Known rows, with every step that occurs:
T, D: [  2.0  -7.2  13.6   9.5  15.5  -0.4 -34.6 -16.6 -26.5   3.4  23.1   4.9
  -4.5  -4.1  -7.5  -2.6  -5.0  32.3 -17.5 -12.9 -19.4 -14.5  -3.7  -0.9
   3.9]
W, L, H: [-17.3  -4.7  21.5   3.6  -2.9  16.8  -0.6   5.1   7.2 -11.4  41.5  -4.3
  -2.2  -9.8  14.2 -11.7  17.4   2.7 -28.9  32.1  -7.7  39.3  -4.3   3.6
  -4.0]
T, G, U: [ 16.3   3.5   0.9   9.1  37.3   3.1  -1.1 -20.9 -10.6  -5.8  29.2   3.8
 -29.0  -3.8  39.0 -45.4   1.2  36.6 -30.5  -2.0 -39.0 -18.6 -11.6 -28.4
 -10.7]
G, W, L: [-28.7 -10.0  -3.8 -25.8   9.5  11.0   0.7 -17.4   6.8   4.8  36.3  -2.6
 -10.2 -11.8   2.0 -16.1   7.3  -3.0 -21.7 -13.8 -11.8  13.7  -0.1  -1.2
 -14.2]
H, L, W, G: [ -7.2 -19.8   9.0   3.5 -13.6  14.4   3.0  30.2 -11.8  -1.4 -33.3  10.4
   8.7   7.3   1.5  36.8  30.2 -18.3  -4.3  30.4  -8.8  12.9   1.4  -8.9
  -0.5]
S, L, W, G, T: [-20.8 -15.9  13.0  -9.7  -8.7  13.7 -20.8  29.1   1.1 -16.2 -10.2   8.9
  -4.9  -6.3 -14.2 -16.5  41.7 -42.0 -13.3  12.4  10.5   4.9  -1.4 -10.1
  16.0]
L, H, D: [ 13.9  -4.5  17.9  14.6  -0.2  -7.8 -20.9  -1.3 -13.4 -21.9  31.4   8.5
  -8.9  -4.9  -8.2 -18.9  15.1  30.8 -16.3  23.0 -24.8  33.3  -4.2  26.0
 -12.9]
D, W, L: [-13.0  -7.1   5.6   4.6  19.3  -1.4 -12.0   0.6   7.2   8.1  18.8 -12.5
 -11.0 -21.1  27.6   6.2   3.5  -4.1 -24.3   3.2   4.4  13.4 -15.8 -10.5
   0.8]
L, S, G, T: [  7.0  15.6 -22.3  -5.6   8.7 -28.1 -10.4  -5.8   7.2 -10.4  -5.5 -12.0
   8.6   5.8   0.3 -18.7   9.0 -11.5 -13.2  12.0 -11.2   2.6  -5.1 -31.7
 -20.0]
W, G, T: [ -4.8  -2.2   7.3  -3.2   9.4 -22.4 -19.0 -10.5  -8.8 -11.9 -15.6   4.0
   1.7   6.2  -9.4 -18.7   6.3   8.4 -19.9   4.7   8.1 -13.5  -4.6 -41.3
   1.0]
W, L: [-13.9  -6.0   7.6  -4.3   6.1   6.3  -0.1  -6.8   0.5  -5.6  24.0  -2.4
  -4.2 -10.2  12.4 -15.1   4.8   2.7 -17.1  13.3  -6.8  13.5  -1.7 -13.7
  -9.0]
H, D, W, L, S: [  0.9 -15.9  -4.4   1.5   2.2 -18.1 -10.0   7.3  25.8  -4.8  -0.1  -6.8
  -5.1 -23.5  22.4   5.4  11.7 -17.2  21.6  15.4 -22.9  23.3  -6.6  12.6
 -21.7]
T, G: [ 15.1   1.8 -11.2   7.4  19.4  -0.4 -15.7 -16.4  -9.9   5.1  21.3   4.6
 -21.0   0.1  19.8 -32.6  -2.0  25.9 -12.5  -5.2 -15.0 -13.3 -10.7 -20.0
   0.1]
G, W: [-12.0  -8.8  -5.8 -18.3  19.6   6.0  -5.1 -21.0 -11.9   6.1  29.9   5.3
 -14.6  -3.8  -3.4 -12.9  -0.2  12.0 -22.8 -20.3 -18.4   1.1  -9.5   5.0
 -12.2]
W, G: [ -1.6 -12.4   2.7  -7.7  18.1  -3.0  -6.9 -13.7 -21.6  -2.6 -17.1  10.4
   1.1   7.6   0.5   3.9   5.9  15.7 -10.7   6.6  -4.3  -2.9  -1.8 -16.4
  -7.6]
D, W: [  4.4  -4.7   2.7  13.2  30.3  -6.3 -19.2  -1.5 -13.4   8.2  11.4  -3.3
 -17.0 -13.1  20.4   9.1  -3.2  11.4 -26.0  -3.6  -1.3   0.9 -24.3  -3.7
   2.2]
T, D, W, G: [ -2.6 -17.1   9.9   7.6  30.0 -10.7 -46.5 -12.8 -21.4  18.1 -18.2  -1.5
  -0.8  -4.6   3.0  33.9   4.2  21.4 -16.5 -24.5   1.5 -18.6  -8.7  -6.4
  12.7]
W, L, S, G, T, D: [-11.5  10.4  -8.5  -6.9  -4.0 -22.4 -30.2  -7.9  20.9  -3.4   6.5 -22.4
  20.3  -4.7  -6.1 -12.1  14.4 -13.4 -10.3   0.2  -9.3  -0.6   9.1 -32.5
 -10.9]
D, W, L, S: [-12.5 -12.9  -4.5  -1.3  10.8   0.5   4.6   9.5  26.1   6.6   2.2 -11.7
  -3.6 -21.0  38.0  15.4   6.9 -29.2   6.7  16.2 -12.4  14.3 -16.1  -2.9
 -12.0]
S, G: [  9.1  11.8 -14.9  -3.2  27.0 -10.3 -16.9 -17.3 -22.9  -0.3   6.5  -5.6
   1.2   6.1   2.2  -7.9   7.8  19.6 -34.6  -1.2  -6.6  10.9  -3.0 -15.2
 -16.4]
T, D, W, L: [-13.8 -10.7  15.9  10.7  18.5  -0.7 -39.6  -5.9   0.9  15.3  24.2 -13.8
  -6.8 -22.5  13.2  16.2   1.5   9.5 -23.0 -15.4   0.4  -2.1  -9.0  -5.4
  11.7]
H, L: [  4.0  -4.7  15.4   3.8  -0.1   7.0   4.5   5.2 -21.8  -3.5  14.2   3.2
  -4.5  -0.1   8.5   1.6  -2.4  10.7  -9.0  29.7 -14.4   9.8  -3.4  -4.6
  -6.3]

Rows:
[ -5.5  -5.6  16.6   3.5   7.4 -22.4 -45.5 -16.9 -17.0  -3.9 -10.5   2.5
   5.8   5.0 -23.1  -7.9   4.6  22.8 -18.9 -15.1   3.1 -28.8   3.5 -34.3
  12.4]
W, G, T, D
[ -4.0  -0.5 -25.8 -33.3   3.2   3.1  15.7  -5.6   1.0  10.9   0.4 -10.4
  10.4   8.5   3.8  14.6  11.6 -21.8   0.7   9.0 -30.3  21.7   3.5   6.6
 -32.9]
H, L, S, G, W
[  6.4  12.4  -2.0   0.6 -10.1 -20.4 -24.0   2.4  -0.6  -1.2  -3.1 -18.0
  20.5   6.4 -10.1   5.1   6.9  -7.2  -0.7  16.4 -17.4  -4.2   8.4 -24.2
  -9.1]
H, L, S, G, T, D
[ -6.5   4.4 -10.2 -16.2  24.4   1.2  24.0 -10.1  14.1 -12.7   6.9 -15.5
   6.1  -4.5  37.5 -13.7  20.4 -10.0 -23.3  23.4 -44.3  19.3   4.3 -23.7
 -40.8]
W, L, S, G, U
[ -2.6 -11.2  11.1  14.4 -15.3  18.9   2.6  35.5  -9.6  -3.6   1.7   6.4
  -2.3  -2.5   5.5  21.4  20.9 -14.7 -11.0  30.8 -17.9  16.0  -6.2   0.1
  -0.9]
H, L, W
[-12.6 -11.7  13.0  13.9  -7.5 -11.2 -48.8  12.6  -5.3  -4.6 -22.2   6.0
   8.9   1.6 -24.0  12.9  25.7  -3.3 -20.8 -12.7  -0.3 -22.2  -0.8 -30.2
  17.8]
L, W, G, T, D
[  5.1 -14.2  27.3   6.5  10.6   8.6 -34.5  17.0  -6.6 -13.7  42.9   1.7
 -25.0 -25.1   3.4 -17.2  27.4  -2.2 -14.7  18.2  -7.0  44.0 -12.7  54.7
   5.6]
S, L, H, D, W
[  0.0   1.4  16.6  23.3  20.1 -24.8 -59.2  -5.7  -7.3   6.7  20.2 -10.9
 -12.3 -16.2  -2.6  -2.6  -5.7  18.7 -32.5 -23.0   6.9 -25.0 -18.7 -22.9
  22.5]
G, T, D, W
[-15.6  -6.3  19.1  12.9  10.4  10.2 -12.7  12.6  13.6   1.1  34.8 -14.8
  -9.7 -20.6  29.1   9.2  16.6  -5.2 -36.6  21.4   4.3  38.4 -19.2   6.3
   5.5]
D, W, L, H
[ -0.2 -10.3  14.5  -6.4  36.5   1.7   8.3 -19.7 -23.0 -13.3 -11.1   9.9
  -7.8   5.1  20.8 -10.3   9.1  26.1 -30.5   8.2 -30.6  -9.5  -3.1 -25.1
 -18.4]
W, G, U
[-10.7 -12.2  23.1  13.4 -24.4  -3.0 -35.1  27.1  -6.3  -3.4 -24.6   3.3
  14.6   4.9 -22.0  25.2  27.6 -12.7 -11.9   9.9  -0.6 -13.2   6.2 -27.3
  18.4]
H, L, W, G, T, D
[-17.5   0.0  20.6  16.2   9.2 -18.6 -51.2  -2.7  12.8   5.7  27.7 -20.2
  -5.9 -24.0   3.8  -6.2   2.2   2.9 -31.1 -16.2  13.3 -11.6 -10.0 -30.0
  20.3]
G, T, D, W, L
[  9.7 -15.4  14.6  12.9  14.6 -18.0 -33.6   1.9  -7.6  -8.0  -9.3   3.4
  -4.9  -4.4   1.5  16.8  24.6  19.0 -16.3  12.2  -4.1  29.3 -10.2  18.8
  -3.0]
L, H, D, W, G
[-28.2 -16.3 -14.8 -33.5  -0.3  12.5  19.0  -8.9  25.5   4.3  20.8  -3.0
  -1.7 -11.8  12.6  -6.8   9.1 -28.5   8.3   0.0 -29.0  15.1  -0.6   5.7
 -26.8]
G, W, L, S
[ -2.4  -6.5  21.1   7.2  -9.8  -2.8 -14.9   2.5   6.9 -23.0  38.6  -0.1
  -4.1 -13.2  -2.5 -22.2  22.9  16.4 -13.6  30.9 -17.7  46.5   4.6  19.9
 -15.3]
W, L, H, D
[-10.3  14.6 -19.5 -13.6  -2.4 -22.0  -3.5  -2.1  28.1 -10.8   1.0 -21.4
  14.1  -2.4   6.6 -21.4  16.8 -27.4 -10.8  20.0  -4.0  15.9   2.8 -38.6
 -22.3]
W, L, S, G, T
[  6.6  10.6  -2.5   9.6   2.8 -26.5 -36.5  10.7   6.3  11.3  -9.3 -26.9
  13.5  -3.6   6.0  25.2   5.8 -15.2  -7.9   5.4  -5.5  -4.4  -5.3 -20.2
   0.7]
H, L, S, G, T, D, W
[  2.5  -9.0  13.4  18.9  28.6  -6.4 -46.3  -8.6 -19.7  15.6  17.7  -4.5
 -12.7 -14.5   8.9  17.9  -5.5  24.2 -23.7 -23.3  -7.1 -14.3 -16.7   1.9
  13.6]
T, D, W
[ 10.3   7.0 -12.7  -8.3  35.5  -4.3  16.7 -12.9  -6.2 -12.0  -0.5  -6.5
   0.6   4.4  30.5 -10.8  11.2   5.6 -23.5  15.7 -50.7   6.8  -4.0 -16.5
 -38.8]
L, S, G, U
[ -2.1 -12.4  28.2   0.0   2.8 -13.0 -45.7  15.2   4.0 -21.0  10.8  -2.0
 -13.7 -16.4 -12.3 -24.3  37.3 -11.9 -15.4  16.5  15.0  30.7  -6.4  21.4
  14.7]
S, L, H, D, W, G, T
[-13.3 -17.1  10.5  -2.5  -1.5  35.6  -9.7  31.8  -9.8  -8.3  21.9  12.2
 -16.1 -15.7  -0.3  -9.7  31.6 -31.0 -13.3  13.4 -11.0  18.7  -8.0  24.8
   7.6]
S, L, W
[  5.4 -10.2   5.1  -3.6 -10.0   8.2  23.9  13.5  -3.4  -3.9  -1.8   2.9
   3.1   0.6  18.2  11.1  -0.5 -14.1  21.8  42.5 -31.2  10.7  -4.3   3.8
 -19.9]
H, L, S
[-20.7   1.2  32.9  24.4   0.8  -7.9 -52.7   8.4  19.1  -0.6  44.7 -22.1
  -4.1 -22.7   6.2  -3.0  14.3   2.4 -42.7   2.5  12.3  12.7 -13.7 -12.1
  25.1]
G, T, D, W, L, H
[  0.2  -9.1   5.5   8.5  12.6 -19.6 -27.1  -1.8   7.0  -4.8  15.6  -7.5
 -14.0 -23.6  11.9  -5.3   9.7   8.3  -9.0   3.1  -5.1  22.5  -7.6   4.6
  -8.9]
H, D, W, L
[-13.1 -10.7  -2.0 -10.5  -3.7   7.1  17.4   0.9  18.2  -5.9   8.4  -2.2
   3.2 -10.5  21.9  -4.7   7.0 -20.9  13.5  27.1 -23.8  15.4  -2.3  -6.8
 -21.3]
W, L, S
[  6.3  -0.4 -24.8  -6.1  11.9 -29.9 -18.8   1.1  22.7  -1.1  -9.7 -18.9
   5.9 -14.5  17.1  10.7  21.8 -16.7   6.1   9.6 -15.7  32.8  -0.8   4.1
 -30.8]
H, D, W, L, S, G
[ 13.4 -14.8  12.8   6.3  42.3 -24.0 -18.0 -13.2 -15.0 -13.4 -17.6   5.1
 -16.2  -8.4  20.2  -0.5  14.5  31.6 -21.9  -2.6 -29.1  -0.5  -8.2  -6.7
 -18.1]
H, D, W, G, U
[ 12.7 -15.9   0.3   4.7  25.2 -29.4 -33.4  -8.9 -14.5  -2.3 -26.4   5.3
  -7.8  -5.3   0.3  12.2  11.4  20.0  -3.0  -6.5  -2.9   4.9  -6.1   1.9
  -8.3]
H, D, W, G
[ -0.1 -14.1   1.3   1.5  32.0 -10.0 -19.8  -7.1 -14.4  10.2 -24.1   0.1
  -6.6  -2.4  16.1  23.5   6.3   7.6 -17.7  -4.7   7.8  -2.6 -15.3 -13.6
   2.0]
D, W, G
[  8.7  15.6 -10.8  -5.6  -8.0 -20.8   1.9   9.3   7.2  -9.4  -9.3 -15.4
  15.1   8.5   2.9  -5.6   9.8 -20.0  -2.2  35.4 -12.0  11.2   1.7 -29.4
 -19.3]
H, L, S, G, T
[-19.6  -4.6  -6.6 -14.6   2.2  20.1  -7.2 -14.0  23.4   8.1  57.8  -8.2
 -17.7  -9.2  18.3 -32.2  21.2   2.6 -25.9  -7.2 -13.4  25.7  -4.2   2.7
  -1.3]
T, G, W, L, H
[ -6.5   6.6 -25.8 -26.3  29.4  -4.0 -14.6 -28.7 -16.3  10.3  20.0  -7.6
  -4.3   5.9  -8.4  -8.2   9.2  11.4 -38.7 -27.8 -11.1  10.9  -1.7  -3.6
 -20.6]
S, G, W
[  0.9 -22.6  22.9  -4.9  11.7   5.8 -33.9  12.5  -9.5 -10.9   7.2   5.3
 -14.1 -15.0  -1.8  -2.0  36.4  -6.3  -6.5  18.0   1.4  40.3  -4.4  46.4
   5.6]
S, L, H, D, W, G
